Each row comes from the steps of one walk. Every step used is in the known rows, and no mark comes twice. Write the walk behind each row, first mark first.
In the rows, zero is written as 128.
Known rows:
J > Z > W: [134 128  82 133 122 172 119 175 114 146 103  90 118 154  73 113 160 167
 120 176 167  83 101 141  96 141 106 122 136 110 141 116 136 118 154 109
 159 111]
E > B > W > Z > J > P > K: [ 99 167 112 110 140 149 160 144 127 119 111 159 166 130 132  87 165 140
 121 167 154 118  74  42 136 184 103 196 128  87 124 113 100 151 115  87
  75  99]
G > Y: [139 121  89  83 117 152 116 120 113 147 115 122 115 109 118 133 106 151
 130 159 145 115  86 162 125 146 130 150 133 131 131 124 123 115 144 126
 150 131]
Z > J > P: [135 160  91 110 139 126 136  96 138 111 136 166 128 121 140 106 121 151
 131 137 144 109 117 119 157 153 153 169 139 119 131 132 127 141 107 122
 123 102]
Z > W > B > F: [129 155  81 135 150 148 148 133 112 157  98 124 122 123  90 119 125 177
 113 171 154  85  73  96 100 160 144 153 131 124 139  96  88 125 159 114
 136  96]
K > B > Y > E: [121 144 118 113 148 145 122 118 120 145 142 148 108  96 116 167 123 150
 126 167 141  89  95 136 105 131 124 152 121 115 113 147  93 100 142 129
 129  92]
G > Y > E > B: [113 144 119  68 115 140 124 128 113 164  97 129  94  85 139 138 132 148
 117 185 152 118  76 135 109 145  88 140 121 125 123  92 103 114 112 114
 141 129]
E > Y > Z > W: [135 142  57  82 113 148  80 144 105 187 107  58 123 164  80 142 114 175
 122 197 166  77  80 122 129 119 131 119 108 105 155 126 134 149 156 135
 189 124]
Y > G: [116 162 120 117 164 133 159 109 135 135 114 138 107 115 135 142 122 179
 164 135 132  97 123 171 112 137 130 154 143 134  97 114  96 160 105 103
 131  99]
W > B > E > Y: [131 163  75  89 148 184 134  97  78 140 140 156 147 106  95 115 101 137
 112 170 144  47  42 110 127 154 159 189 120 120 139 193 141 113 157  90
  94 135]
Y > Z > W > B > C: [ 89 125 133  53 164 108 139 159 105 140 100 116  92 153 103 129 127 188
 128 191 173  76  82  79 107 110 119 121 139 113 162  94  70 159 129 122
 155 105]
C > B > W > Z > J: [138 158 124 143 155 130 123 160 144 124  98 169 139 125 122 123 105 154
 146 137 118 123 128  41 132 171 178 191  85  97 129 140  99 158 147 122
  89  97]
Z > Y > B > F: [122 157 117 110 162 139 133 111 133 159 165 147 124  87 125 153 148 189
 146 164 132  64 103 133 131 141 150 117 110 102 139 162 115 117 136 133
 139  77]
Y > Z > W > B > E: [ 74 158 130  80 135 142 135 141  90 133 100 109 106 150  84 119 148 162
 122 230 167  93  53  65  95 126 123 147 137  93 144  90 116 139 126  83
 120  81]
W > B: [108 144 117 118 166 143 163 131 117 117 111 145 109 108 127 121 137 144
 121 154 150  89 101 126 120 153 140 157 149 114 145 149  96 133 116 125
 123 121]
Y > E > B > W > Z: [ 97 147 150 105 135 131 142 168 129 151  84 134 124 108 129 135 162 155
 121 159 173 117  83  58  76 144  99 156 102 101 136 107  55 130 142 116
  83 120]
W > Z > J > P > K > B > C: [ 88 141 145  51 182 139 180 121 127  68 134 223 123 135 151 102 147 134
 113 163 133  86  92  59 141 133 112 189 169 103 117 138 108 159 107  90
  83 102]
P > J > B > C: [130 127 118  70 159 127 139 118 128 111 124 166 111 130 136 127  64 145
 139 109 139 100  89 115 114 116 155 163 136 144 159 138 107 126 142 136
 118  94]
K > B > C: [118 121 138  70 140 122 142 128 128 107 112 168 101 109 129 144  97 167
 130 128 165  93 115 125 104 101 128 174 158 129 147 120  96 129 130 152
 135 113]
J > X: [100 124  83 151 112 136 132 126 138 117 105 147 163  77  83 141 149 155
 127 159 171 106 111 129 119 168 125 154 156 112 109 134  77  92 136 133
 145 120]
C > B > W > Z > J > P: [140 154 112 141 145 128 131 147 143 115 107 178 140 128 120 112 126 158
 143 144 122 103 129  49 134 163 156 200 100  99 128 134 100 154 147 116
  87 102]
G > Y > E > B > W > Z > J > P: [126 146 102  82 135 123 138 142 133 163  96 164 134 115 145 119 153 159
 113 169 143 112  78  45 122 168 101 181  81 104 109  96  73 140 134 100
  86 139]
B > E: [110 154 127  88 115 161 124 100 100 108 134 149 131 108  99 119 105 142
 138 163 163 114  62 114 106 137 148 173 145 128 135 131 142  96 136  91
  92  87]
W > Z > Y > B > E: [ 84 159 160  73 175 172 162 125 108 123 159 168 125 117 126 128 173 155
 130 196 132  46  73  94 124 126 135 145 118  87 149 190 126 137 130  94
  73  83]
G > Y > E > B > W > Z > J > Q: [123 146  96  79 136 105 144 161 147 175  95 160 135 109 138 137 160 154
 102 151 140 125  93  49 122 197  92 144  55  82  76 102  58 139 133 102
 106 127]
C > B > Y: [154 142 101 135 144 162  99 125 109 135 146 144 114  96  90 148  82 155
 158 152 132  81 107 150 129 149 161 165 117 127 138 158 106 106 164 132
 130  94]
W > Z > J > P > K > B > Y: [111 148  98 100 187 167 164 113 121  94 157 196 140 132 132 119 152 125
 120 174 125  73  83  83 153 167 123 191 144  87 102 170 110 139 132  95
  82  99]
G > Y > E: [118 138 107  74 119 141 112 118 113 156 119 133 106  94 124 137 123 144
 120 183 131 123  73 145 116 147 109 123 120 135 112 121 121 108 127  95
 149 113]
P > J > Q: [105 155  97 106 149 113 134 101 156 114 130 154 127 133 133 134 108 117
 129 126 131 118 143 142 134 171 165 143 110 109 109 152  96 147 123 127
 124  84]
J > P > K > B > C: [ 89 138 136  65 129 151 156 117 108  84 136 178 118 112 117 110 134 148
 119 173 151  88  87 129 114 114  77 173 196 127 124 115 129 115 110  94
 134  83]
J > P > K > B: [ 79 156 117 111 117 167 151 120 116  91 122 144 119 113 119 110 166 129
 112 192 141 105  95 141 116 133  75 171 196 105 116 117 154 119  99  94
 140  79]
Z > W: [132 150  83 127 104 160 122 146 117 157  97  86 125 142  90 116 118 168
 114 168 162 106  90 141 115 141 128 143 141 128 155  89 129 133 137 119
 170  84]
G > Y > B > W > Z: [122 132 112  98 130 147 148 160 133 164  92 123 112 132 121 135 141 157
 143 176 125 107 106  96 113 151 106 152  97 107 118 135  85 146 155 111
 131 134]
C > B: [122 151 128 129 128 148 112 135 123 115 109 141  99 100 111 130 105 146
 143 161 131 112 127 139 121 135 143 154 142 120 145 132 131 128 128 125
 141  92]

Write each row's walk:
[140 159 102 113 176 144 152 110 123 160 130 135 115 100 124 155 111 191
 171 131 156  62 107 174 118 146 129 177 124 128 105 119  58 142 129 128
 115 118] => E > B > Y > G
[144 160  71  79 112 187 100  88  83 145 148 136 156 111  87 124  82 142
 124 158 155  73  44 129 130 142 158 186 117 132 138 177 161  98 168  96
 106 121] => B > E > Y
[134 148 108  98 164 109  89 107 127 118 163 168 105 122 112 149 111 165
 173 179 130  91 127  96 162 144 165 158 102  90 126 148 105 140 133 134
 123  90] => C > B > Y > Z > J > P
[143 174  50 122 177 203 155 139  78 172 115 124 135 151  64 114 149 187
 128 188 125   4  57 130  95 147 115 178 111 117  89 159 138 148 160  39
 116 137] => J > Z > W > B > E > Y > G
[109 171 109 109 222 159 197 102 132 107 152 203 129 137 148 130 158 157
 150 166  98  58 102 109 144 166 113 201 147  98  54 149  92 178 109  69
  79  92] => W > Z > J > P > K > B > Y > G
[127 140 101 140 106 130 122 149 138 144  90 113 137 118 107 143 121 171
 132 136 160 122 114 112  90 137 123 191 128 108 132 104 107 119 146 153
 137  99] => K > B > W
[139 195  49 116 162 188 161 110  83 182 111 122 144 139  79 113 104 189
 122 182 122  23  48 131 116 147 136 198 116 135 101 129 134 165 144  52
 123 108] => Z > W > B > E > Y > G
[120 132 101  48 145  99  98 114 133 146 120 132 107 137 150 147 117 159
 152 180 138 139 102  99 158 147 154 135 105  95 120 114 121 153 111 133
 146 124] => G > Y > Z > J
[124 125 120 117 136 138 135 160 128 136 102 123 144 131 105 127 133 154
 136 133 162 109  93  83  92 149 137 166 113 107 145 134  75 126 170 128
  94 120] => B > W > Z
[126 172  83  81  98 174  63 134  80 163 110  94 119 146  56 133  89 168
 135 229 147  75  61  90 118 115 140 157 100 103 146 120 169 133 166  94
 152  89] => C > B > E > Y > Z > W
[122 147 130  80 158 162 165 132 108  96 119 187 123 129 127 106 131 135
 118 144 140 104  45  41 114 142 134 182 132 103 138 143 136 116 137  96
  59 100] => W > Z > J > B > E
[ 91 155 124 106 136 160 136 107 119 113 120 156 125  96 116 132 134 139
 132 174 138 123  76 110 101 153 114 164 166 107 101 112 132 103 132 100
 124  72] => P > K > B > F
[ 86 145 117  97 153 121 137 160 113 147  87  87  90 155 104 128 161 168
 121 214 164  92  94  93 108 131 118 124 139  93 152  94  92 162 116 123
 159 103] => Y > Z > W > B
[131 113 100 110 166 158 111 154 113 135 163 129 142 119 100 136 182 172
 127 153 155  46  95 164 111 139 132 113 122  91 153 188 141 104 149 133
 128 121] => J > Z > Y
[131 144 111 108 146 148 111 110 112 149 166 143 129  95 105 152 109 149
 137 160 144  90  75 142 116 151 140 126 107 129 115 159  90  90 152 104
 125  90] => B > Y > E
[ 96 131  77 131 193  93 135 117 138 131 139 173 156  90 100 164 159 165
 146 187 151  76 103  62 162 195 164 151 104  68  92 171  28 123 131 138
 115 127] => W > B > Y > Z > J > X
[146 150  94  61 143 148 131 115 114 155 143 150 110 114 118 138  79 168
 144 148 138  50 112 144 152 119 135 144 113 136 142 189 112 146 140 127
 164 135] => E > Y > B > C
[111 166 145 108 113 169 108 113  98 100 122 166 114  96  94 123  93 140
 145 178 134 114  84 112 109 133 149 184 137 124 136 128 153 104 137  88
  94  69] => C > B > E
[106 163 119 106 149  99 155 166 156 153 103 168 141 112 138 132 172 151
 106 135 154 127 113  35 116 187 105 135  67  76  88 114  49 143 120 109
  91 103] => Y > E > B > W > Z > J > Q
[154 167  62 108 165 157 137  99 121 168 127 125 131 119 119 147  96 177
 152 128 127  57 107 183 135 140 142 166 120 138 101 160 119 161 137 111
 148 136] => E > Y > G
[115 161 116  60 121 160  67 111  87 132 135 138 114 119  85 149  91 146
 156 204 141  82  72  95 124 114 154 161 107  98 138 166 161 118 156 106
 116 111] => C > B > E > Y > Z
[114 141  92  82 202  86 140 123 134 136 163 168 116 126 122 156 151 151
 138 160 140  79 117  86 161 189 153 114  84  66  92 172  54 146 122 131
 124 106] => W > B > Y > Z > J > Q
[121 120 119  75 153 121  92 118 114 136 156 114 109 126 104 167 119 161
 169 172 170  95  87 131 122 131 149 119 115 101 138 148  80 110 154 147
 131 109] => B > Y > Z
[149 152  90 121 180 145 144  97 122 150 154 139 125 112 112 158 100 186
 177 128 129  64 104 182 123 152 147 164 123 138  91 139  79 135 144 108
 123 101] => B > Y > G
[130 129  84  93 130 139  87 141 108 170 134  71 116 155  72 151 115 183
 148 194 175  85  78 127 117 134 133 118 111 108 146 107  92 125 164 134
 164  89] => B > Y > Z > W
[117 122 122 121 139 134 149 167 139 128  79 133 124 134 119 142 147 156
 125 140 157 106 114  73  79 130 123 194 127  95 140 123  80 138 159 152
  97 124] => K > B > W > Z
[132 140 101 114 130 144  73 157 106 162 122  88  97 142  65 154 104 181
 157 209 147  88 101 120 118 129 137 128 106 102 145 107 106 128 162 129
 170  75] => C > B > Y > Z > W
[ 90 163 124  95 191 159 164 111 122 104 165 209 130 122 142 123 170 121
 110 200 111  83  73  69 141 165 104 167 132  89  81 168 107 133 118  66
  81  82] => W > Z > J > P > K > B > Y > E
[116 137 120  76 148 105 126 144 136 125 113 129  92 135 141 141 139 161
 142 157 148 136  93  80 130 131 121 119 128  85 139 117 130 135 103 144
 150  95] => Y > Z > J > B
[123 142 116  67 125 133 114 108 115 170 105 147  98  69 131 152 118 161
 130 176 156 118  61 111  95 154 111 138 110 128 108  85  86  90 144 112
 120 125] => G > Y > E > B > F
[104 156 133  93 150 138 121 134 116 164 141 129 128  81 135 140 166 172
 106 171 161  74  76 136 119 133 114 123 114  97 153 131 115 116 105 132
 127  93] => Z > Y > E > B
[104 133 137 112 163 128 131 168 133 161 126 138 149 111 126 160 186 177
 101 164 137  68  86  76  83 128 115 152  95  79 135 145  93 126 153 134
  97  96] => K > B > W > Z > Y > E
[127 158 108 115 186 136 147 112 128 158 152 128 140 109 129 149 145 205
 150 138 126  50 107 190 128 136 142 139 128 121 120 140 114 155 115 115
 132  84] => Z > Y > G
[141 153  80 115 139 164 139 155 127 175 114 119 137 135 110 135 129 158
 139 159 134  61 109  93 124 147 132 158  78 100 134 191  99 153 170 125
 130 145] => E > Y > B > W > Z
[134 160  36 163 144 135 146 141 157 172 105 159 192 106  97 141 150 168
 127 160 122  71 125  43 166 202 145 180  68  78  87 198  66 152 158 124
 130 147] => E > Y > B > W > Z > J > X
[132 155 127 142 192 141 140 162 131 159 125 141 150 116 113 152 150 213
 160 137 104  46 116 119 104 141 142 173  90 100 118 137  87 172 153 105
  94  90] => C > B > W > Z > Y > G
[ 86 187 103  49 139 161 100  94 100 125 143 154 148 137 120 130 122 129
 128 222 125 110  48  57 158 147 139 183 124  70 100 159 190 144 107  79
 111  89] => P > K > B > E > Y > Z > J
[ 99 140 111  87 114 124 102 152 118 155  95  68 101 162  95 138 142 172
 134 200 174 116  97 114 109 117 117 109 137 102 153  77 114 145 129 130
 174  88] => Y > Z > W
[142 111 122  70 129 138 143 148 108 120 122 154 103 106 107 128  98 173
 126 119 166  87  70 129  98 107  98 137 160 144 161 121 111  91 145 134
 147 104] => J > B > C
[107 150  79 143 185 155 148 158 126 132  96 127 116 169 108 107 144 134
 116 180 129  70 114 106 109 162 161 157 115 101 142 150 108 168 139 100
 119 114] => P > J > Z > W > B
[112 130 125 102 167 151 109 153 112 148 169 137 133 105 105 143 199 168
 116 178 142  59  82 149 102 137 113  87 108  91 131 182 140  95 135 103
 127 105] => J > Z > Y > E
[115 123  86  62 103 132  92 153 110 177  90  61  96 156  95 141 126 177
 130 214 159 120  76 127 113 124 102 114 124 110 138  68 124 140 142 123
 187 113] => G > Y > Z > W
[129 145 104 127 103 134 118 150 127 160  88 103 142 104 111 128 118 172
 136 135 182 123  91 113  99 153 119 180 115 114 155  90  89 115 137 147
 127 111] => E > B > W
